What can hang from each mark
J170: J13 J108 J345
J13: J108 J115
J108: J13 J657 J838
J112: J657
J345: J170
J657: J108 J112 J838

Every row comes from one small tree of marks. The marks that hang from a mark follow it in brackets, in the order of their numbers. Every link used is in the known rows. Which tree was each row made from?
In the rows, zero is written as 128.
Known rows
J345{J170{J13{J108{J657} J115}}}: [122 115 135 136 147 147 159  94 120 114 184 135 138 124 107  55 129 121]
J345{J170{J13{J108{J657{J838}} J115}}}: [123 123 136 127 139 150 148  83 114 109 162 130 136 111 107  86 131 120]
J657{J108{J13} J838}: [137 140 120  93 114 138 104 108 115 127 106 126 137 120 148  93 127 118]
J108{J13}: [139 130 119 116 119 126 118 119 128 133 145 133 137 148 131 102 123 120]
J112{J657{J108{J13{J115}} J838}}: [145 153 130 102 113 122 108  79 108 128 104 122 147 107 140  95 133 110]
J108{J657}: [129 125 122 129 136 128 107 126 124 120 123 125 127 113 130 115 134 122]
J13{J108 J115}: [126 127 144 143 122 136 141  96 120 127 153 132 140 112 110  62 124 129]
J345{J170{J13}}: [123 118 125 121 145 138 166 128 133 123 163 134 128 156 123 140 126 125]
J170{J108{J13{J115} J657 J838}}: [141 127 125 117 130 123 102  99 108 116 153 132 141 105 129   4 128 102]
J13{J108{J657{J112}}}: [115 109 117 129 140 136  90 117 130 118  98 128 125  94 127  35 139 119]
J657{J838}: [129 136 129 120 121 132 120 115 122 123 107 123 126 114 128 154 131 127]
J170{J13 J108{J657{J112} J838} J345}: [111  94  96 111 173 123 109 139 132 105 111 130 114 110 154  59 136  99]
J112{J657{J108{J13} J838}}: [141 150 117  90 118 128  87  97 119 129  81 121 137 113 150 103 136 111]
J108{J13 J657 J838}: [147 125 112 108 115 125  82 118 117 125 134 129 129 130 146  71 132 105]
J657{J108{J838} J112}: [123 117 121 104 125 133 101 132 117 125  75 125 120 103 165  51 139 112]
J112{J657}: [131 138 124 125 132 119 107 115 132 130 103 122 128 120 129 138 136 120]
J345{J170}: [121 129 137 124 142 139 146 129 133 128 140 127 129 141 119 151 130 131]
J170{J108 J345}: [108 122 122 124 168 128 134 136 139 119 127 127 127 121 130 122 125 125]
J345{J170{J13{J108{J657 J838} J115}}}: [128 113 135 126 135 147 145  94 114 114 175 134 131 121 120  38 132 112]

Which tree is each row?
[123 112 113  98 155 134  88 124 127 116 114 129 130 118 135  17 138 100] | J345{J170{J108{J13 J657{J112} J838}}}
[114 133 132 113 161 145 110 115 124 108 112 120 129  95 114 104 136 122] | J345{J170{J108{J657{J838}}}}
[120 118 141 134 138 146 181  97 124 122 188 138 140 141 104  68 123 127] | J345{J170{J13{J108 J115}}}
[118 117 133 129 167 137 163 109 119 106 180 133 139 117 110  58 128 117] | J345{J170{J13{J115} J108{J657}}}
[125 135 122 100 154 142 100 107 125 112 130 125 138 116 117  81 131 114] | J345{J170{J108{J13 J657{J838}}}}
[139 121 126 104 111 125 113 108 106 130 115 131 138 116 157  24 131 104] | J657{J108{J13{J115} J838} J112}
[138 125 121 118 120 119 100  97 111 118 114 126 140 105 129  88 134 108] | J108{J13{J115} J657{J112 J838}}
[125 111 125 130 134 133 158 103 123 121 170 136 128 136 135  85 123 114] | J170{J13{J108{J838} J115} J345}
[120 120 132 134 128 135 102  91 114 113  99 124 133  76 117  55 138 117] | J13{J108{J657{J112 J838}} J115}
[140 143 115  98 126 124  96 109 124 133 103 126 140 126 150  74 133 112] | J112{J657{J108{J13}}}
[120 116 124 108 152 141 147 125 126 115 153 133 125 136 131  61 129 113] | J345{J170{J13 J108{J838}}}
[135 116 132 131 113 136 149  92 113 122 168 137 132 124 128  29 125 115] | J170{J13{J108{J838} J115}}
[151 131 132 120 103 119 125 100 110 133 160 134 140 138 134  79 124 111] | J108{J13{J115} J838}
[147 141 114  89 113 124  82 107 119 134  95 125 133 123 164  56 137 102] | J112{J657{J108{J13 J838}}}
[134 130 128 104 116 128 117  99 107 125 100 126 142 106 144  61 130 113] | J657{J108{J13{J115}} J112 J838}
[125 111 130 133 124 132  97  99 113 117 113 128 128  85 130  13 139 109] | J13{J108{J657{J112} J838} J115}
[115 120 120 116 157 127 119 134 133 119 120 127 120 118 142 107 128 116] | J170{J108{J838} J345}
[116 117 114 116 165 127  99 133 129 112 116 124 119 102 145  92 134 110] | J170{J108{J657 J838} J345}
